Each row was made from one walk, in order. Every step used is in the known rows, and no mark comes twice. Write each row's walk.
In the rows, zero is written as 128.
Known rows:
zaleko -> dise -> fuvok: [ 86 137 132 120  40 132 141 186 197 126 142 125 103 132 135 169 117 118
 153 148 143 127 155 160 111 106 115 144 165  67  93 108 142 156]
dise -> fuvok -> nedo: [121 110 102 133  91 146 134 184 168 117 114 136 159 155 166 180  93 124
 156 160 121 147 147 129 117  73 108 156 159 108 136  92 140 152]
suroz -> zofug -> zule: [121 101 142 121 107 155 157  96 125 107 136  89 106 143 141 123 118 109
 146 120 121 147 160 132 152 167 150  95  92 189 125 168 114 155]
sadorur -> zofug -> kanis: [ 80  91 107 108  90 147 151 170 115 135 115 151 155 144 143 124 102 120
 157 107 119 130 171 112  89 153 108 116 131 180 102 166 117 111]
zofug -> zule -> dise: [117 119 140 117  72 152 150 104 128 118 136 108 134 152 121 145 133 165
 140 125 155 147 124 126 157 179 169 127 129  83 134 179 116 137]
zule -> dise -> zaleko -> zofug: [154 108 123 113  65 190 147 173 148 121 114 137 137 159 146 139  99 132
 177 122 137 142 131 125 108 112 168 130 132  58 127 160 137  85]
nedo -> fuvok: [101 127 120 119  87 159 150 124 125 134 111 135 137 124 130 119  83 126
 154 145 123 168 149  90 114 124 113 143 126 141 102 120 142 159]
sadorur -> zofug -> seto -> dise: [106  72 127  84 121 161 160 143 122 157 139 163 149 129 112 134  79 145
 125 152 133 123 128 162 122 140  91 125 142 115  85 189 155 118]
zule -> zofug -> sadorur: [102 103 131 106 103 164 143 128 115 192 131 139 150 133 122 144 136 102
 172 109 153 175 163 140 119 165 165 103 185 112 154 133  75  92]
zofug -> sadorur -> dise: [119 156 127 112  96 127 141 130  97 119 138 127 140 148  93 147 116 148
 157 102 150 146 146 150 145 203 188 134 135  89 158 167  61 120]
zule -> dise -> fuvok: [124 132 132 106  48 156 146 158 176 100 135 127 123 151 138 162 158 150
 139 138 152 134 154 144  97  79 139 161 151  27 114 122 145 144]
zaleko -> zofug -> kanis: [109  84 112 117  71 153 154 136 132 126 116 138 144 129 156 133  60 116
 200 115 133 131 168 116 112 191 183 107 121 183 148 158 102 103]
zaleko -> zofug -> seto -> dise: [134  63 132  94 104 163 163 109 140 147 138 152 137 115 126 143  34 141
 170 159 150 123 123 168 151 179 163 119 133 120 130 184 143 110]
fofo -> dise: [142 122 149 147  80 149 156 124 140 141 139 145 144 136  98 140 105 131
 147 178 135 113 116 120 140 134 153 136 139 162 104 124 122 140]
seto -> dise -> zaleko -> zofug -> sadorur: [135 106 112  96 110 200 153 174 160 133 127 154 142 147 135 168  59 112
 221 153 152 158 140 148 125 191 169 112 134  54 122 203  97  74]
sadorur -> zofug -> zule: [101  90 123 108  99 144 148 134 112 155 140 137 137 136 138 120  99 117
 126 120 117 136 160 138 114 155 107 110 119 196 106 185 132 135]
sadorur -> zofug -> kanis -> dise: [ 90 103 123 106  92 163 160 174 135 130 108 126 154 141 148 132 101 185
 144  99 130 118 173  91  99 156 161 117 137 181 156 179 109 124]
seto -> dise -> fuvok: [115 136 132  99  90 162 153 153 189 126 143 152 121 143 136 176 123 128
 155 186 145 129 146 155  98  81 108 150 148  46  90 147 153 150]
zofug -> zule: [107 117 131 117 100 147 147  96 129 142 137 112 130 142 137 136 109 115
 141 135 143 162 131 123 153 194 155 111 125 172 138 170 115 151]
kanis -> dise -> seto: [127 127 141  99 106 137 148 151 176 123 124 130 138 151 150 154 105 186
 120 120 158 143 135  98 105  75 181 135 164 108 160 139 110 150]
seto -> dise -> zaleko -> zofug -> zule: [142 105 117  97  95 198 159 132 161 141 131 141 129 152 144 151  53 110
 194 176 140 155 127 136 143 186 149  96 109 109 108 213 134 109]
suroz -> zofug -> kanis -> dise -> fuvok: [115 123 131 105  61 175 164 151 199  55 109  76 106 153 166 155 134 163
 160 120 141 131 207 104 113 138 182 110 114 150 163 138 107 164]
sadorur -> zofug -> zule -> dise -> seto: [118  82 123  81  59 131 144 152 139 108 142 152 143 155 126 137 113 173
 119 109 147 136 158 141  95  87 111 125 141  76  80 179 125 127]
zaleko -> dise: [ 78 129 142 135  81 129 146 171 147 154 134 128 121 129 123 151 100 131
 156 128 140 126 119 139 135 135 138 138 165  90 107 136 125 135]
seto -> dise -> fuvok -> nedo: [119 114 110 122 106 159 147 184 173 118 122 158 159 155 150 202  83 152
 171 197 130 131 132 142 121  57  94 167 160  38 111 125 147 148]
seto -> dise: [107 128 142 116 128 159 156 135 139 155 136 156 137 143 123 158 110 140
 159 166 139 127 111 133 122 109 131 141 147  69 101 177 137 127]
sadorur -> zofug: [102  93 125 113 113 143 145 172 110 164 131 158 145 132 142 121 108 116
 125 114 107 120 155 136  78  84  97 134 138 163  99 156 145 118]
fofo -> dise -> zaleko: [157 142 130 138  79 188 151 153 163 131 121 139 145 164 106 141 113 100
 155 183 135 149 106  98 144 141 133 124 136 137  85 126 125 128]
kanis -> dise -> zaleko -> zofug: [154 117 128 116 100 197 151 174 171 140 106 117 135 146 172 139  71 146
 163 123 133 141 142  98 112 134 204 113 133 147 182 164 128 109]
fofo -> dise -> seto: [151 114 140 123  67 129 151 136 167 118 141 168 144 149 101 145  95 138
 140 176 149 125 123 119 116  82 138 137 155 131  79 107 110 145]
sadorur -> dise: [130 164 134 123  97 126 144 125  99 135 129 134 136 152 104 131 123 145
 130 117 124 126 123 139 130 128 157 143 129 112 138 149 105 138]
suroz -> dise: [125 146 162 131  98 144 151 162 126 155 131 115 102 160 176 139 127 106
 138 115 129 148 132 136 146 151 120 141 143 106 173 146 120 138]
sadorur -> zofug -> zule -> dise: [108  89 131 105  72 150 152 141 110 131 139 133 141 144 121 127 122 167
 127 108 131 123 152 142 116 137 123 126 123 110 105 194 133 122]
dise -> seto: [119 113 124 102 101 125 138 145 156 126 131 152 141 154 142 144 110 123
 134 127 146 157 132 121  96  73 130 136 158 104 105 127 118 138]
kanis -> dise: [119 133 149 123 116 159 153 139 149 146 120 110 136 139 146 145 116 179
 127 122 145 131 131 100 127 129 195 133 148 139 181 155 119 147]

Which walk is each row?
[127  86 118  93  64 143 158 153 180 100 110 135 146 141 165 150  47 188
 181 107 159 129 176  92 100 142 222 106 143 152 175 156  85 119] : zaleko -> zofug -> kanis -> dise -> seto
[140 148 103 128  74 125 134 175 137 100 118 135 156 165 131 175  96 155
 144 148 113 131 145 147 129  75 121 164 144  81 145 100 116 154] : sadorur -> dise -> fuvok -> nedo
[ 86 122 134 113  67 109 139 182 175 132 136 152 124 145 125 158  91 141
 149 128 153 136 127 139 115  83 125 136 179  58  79 121 115 139] : zaleko -> dise -> seto
[127 116 135  99  73 131 143 153 153 102 130 151 144 162 126 153 135 172
 134 118 161 141 125 125  99  56 145 149 165  17 103 135 119 125] : zule -> dise -> seto
[118  95 126 115  76 165 163 141 155 120 107 114 145 128 161 140  55 180
 189 109 145 117 170  93 121 194 236 106 127 187 201 172  97 114] : zaleko -> zofug -> kanis -> dise
[132 105 105 106  42 193 152 171 153  92  99 130 151 167 150 143  91 135
 209 113 147 153 147 101 120 181 180 110 124  71 130 170 110  75] : zule -> dise -> zaleko -> zofug -> kanis
[115  84 141  85 113 178 160  94 131 201 130 155 151 128 105 140 110 129
 145 161 155 157 113 151 150 143 129 105 187  88 118 148 129 106] : zule -> zofug -> seto -> dise
[108 115 141 120 101 173 168 137 148  84 105  78 124 151 152 134 118 175
 163 100 136 127 173  84 138 168 204 100 110 171 175 164  90 142] : suroz -> zofug -> kanis -> dise
[101  89  89 115  73 161 150 224 173  95  93 127 177 156 177 175  73 194
 157 130 119 121 193  98  97 105 126 135 153 149 164 129 121 142] : sadorur -> zofug -> kanis -> dise -> fuvok -> nedo
[139 121 124 109  77 126 146 134  99 123 140 138 136 128 109 141  65 144
 185  96 140 123 170 169 128 203 213 125 119 120 172 175  65  96] : zaleko -> zofug -> sadorur -> dise
[124 126 130  99  35 156 147 119 177  90 144 106 118 154 133 164 148 152
 137 144 163 150 156 145 132 149 147 135 132  59 123 148 133 158] : zofug -> zule -> dise -> fuvok
[120  90 108  76 120 199 155 172 146 148 123 158 151 156 123 140  85 116
 134 160 134 158 113 143 128 148  72 114 142  90  68 191 163 105] : sadorur -> zofug -> seto -> dise -> zaleko
[123  84 104 102  98 161 148 154 181 108 123 142 163 150 136 197  61 154
 154 197 150 151 119 155 165 129 100 148 161  57 120 124 149 151] : zofug -> seto -> dise -> fuvok -> nedo
[137 161 114  96  87 178 136 150 109 166 115 136 151 171  96 137 147 102
 170 105 142 192 149 136 131 175 161  97 168  64 146 142  55  80] : zule -> zofug -> sadorur -> dise -> zaleko
[144 112 121 103 109 197 155 168 161 149 121 164 135 150 145 151  66 108
 195 169 129 139 124 134 107 115 139 121 130  76 100 186 146  92] : seto -> dise -> zaleko -> zofug
[151  80 108  93  87 187 146 136 157 134 116 124 139 142 152 127  52  85
 163 131 139 175 127 134 148 200 160 100 125 165 138 150 138 101] : dise -> zaleko -> zofug -> seto
[152 123 133 115  78 187 147 198 147 134 124 113 104 166 190 150  76  76
 202 100 145 178 163 146 148 233 158 111 133  92 191 174  82  83] : suroz -> dise -> zaleko -> zofug -> sadorur
[130 148 121  89  50 144 137 135 135 149 140 138 134 144  99 156 154 120
 161 115 149 160 193 173 106 138 155 119 175  64 148 111  68 115] : zule -> zofug -> sadorur -> dise -> fuvok
[ 98 131 128 116  93 166 160 138 154 117 105 102 146 149 148 149 107 182
 158 115 157 142 145  74 138 197 209 117 142 153 187 163  92 139] : zofug -> kanis -> dise
[124  83 146  96 128 172 169 106 136 110 134 116 116 136 115 139  98 137
 145 152 139 134 126 157 164 152 133 112 117 107 103 175 136 137] : suroz -> zofug -> seto -> dise
[145  99 110 108  81 186 147 129 152 136 121 120 128 148 161 132  65  80
 180 136 132 172 145 122 140 200 163  87 104 178 137 177 124 115] : dise -> zaleko -> zofug -> zule
[144 143  97 104  53 166 148 156 127 100 102 135 145 166 131 129  70 117
 199 112 123 148 151 115 126 200 180 102 105 133 139 169  85  92] : sadorur -> dise -> zaleko -> zofug -> kanis
[144 120 133 110  77 199 154 134 145  76 120  79 111 182 134 135 149 129
 156 119 137 168 141 117 158 158 146  99  96  78 109 180 119 128] : suroz -> zofug -> zule -> dise -> zaleko
[147 106 115 114  94 183 144 167 151 145 114 141 134 149 163 130  73  82
 176 131 120 156 140 122 105 130 152 114 123 146 128 152 134  96] : dise -> zaleko -> zofug
[129  82  94 125  53 161 153 190 192  87  93 115 165 144 191 185  32 187
 201 140 136 123 189 102 120 144 200 129 142 154 207 122 107 132] : zaleko -> zofug -> kanis -> dise -> fuvok -> nedo
[161 130 140 122  78 184 151 194 150 148 117 123  99 170 199 134  81  75
 177 117 118 158 143 135 133 155 127 119 125 114 171 156 126 100] : suroz -> dise -> zaleko -> zofug
[134 139 152 108  84 126 146 172 156 129 134 135 103 176 178 145 118 115
 134 113 144 159 138 137 124  99 109 139 158  74 148 132 108 141] : suroz -> dise -> seto
[104 123 102 100  95 198 156 205 158 120  93 123 157 171 160 135 106 152
 154 107 129 153 161  72  98 165 142 102 135 157 140 181 113 111] : sadorur -> zofug -> kanis -> dise -> zaleko
[129 122 117 130  96 160 143 189 187 111 108 110 158 153 173 188  92 188
 142 150 132 135 149 108 127  76 159 155 162 109 190 103 131 165] : kanis -> dise -> fuvok -> nedo
[138  81 138 115  53 151 155 105 128 124 138 120 130 131 136 137  82 163
 168 117 147 123 150 145 139 175 197 119 115 115 150 186 122 112] : zaleko -> zofug -> zule -> dise
[ 90 106 122 109  80 164 151 121 121 178 108 142 157 143 133 130 135 103
 179 118 138 165 158 102 113 157 151  93 174 151 136 125  92 100] : zule -> zofug -> kanis
[165 101 133 101  73 187 152 160 153 138 117 106 103 162 187 128  61  76
 157 117 137 178 130 150 176 226 135 104 126 133 182 156 130 107] : suroz -> dise -> zaleko -> zofug -> seto
[138  87 120 124  57 161 152 154 160  51 120  87 132 166 151 177 118 167
 160 141 126 139 169 142 155  98 129 135 114  72 130 130 127 159] : suroz -> zofug -> zule -> dise -> fuvok -> nedo
[159  89 121  92  93 203 153 141 175 129 108 102 140 141 160 135  50 148
 148 124 152 163 128 112 156 202 211  97 133 168 191 164 131 115] : kanis -> dise -> zaleko -> zofug -> seto
[128 144  93 119  74 125 132 180 136  84 124 127 163 161 120 190  90 158
 170 132 138 152 164 158 144 153 153 157 151  55 168 117  73 137] : zofug -> sadorur -> dise -> fuvok -> nedo
[130 105 122  77 109 215 154 123 152 190 115 151 153 159 113 143 119 100
 155 170 152 192 100 134 151 153 112  92 181  62 102 149 135  93] : zule -> zofug -> seto -> dise -> zaleko
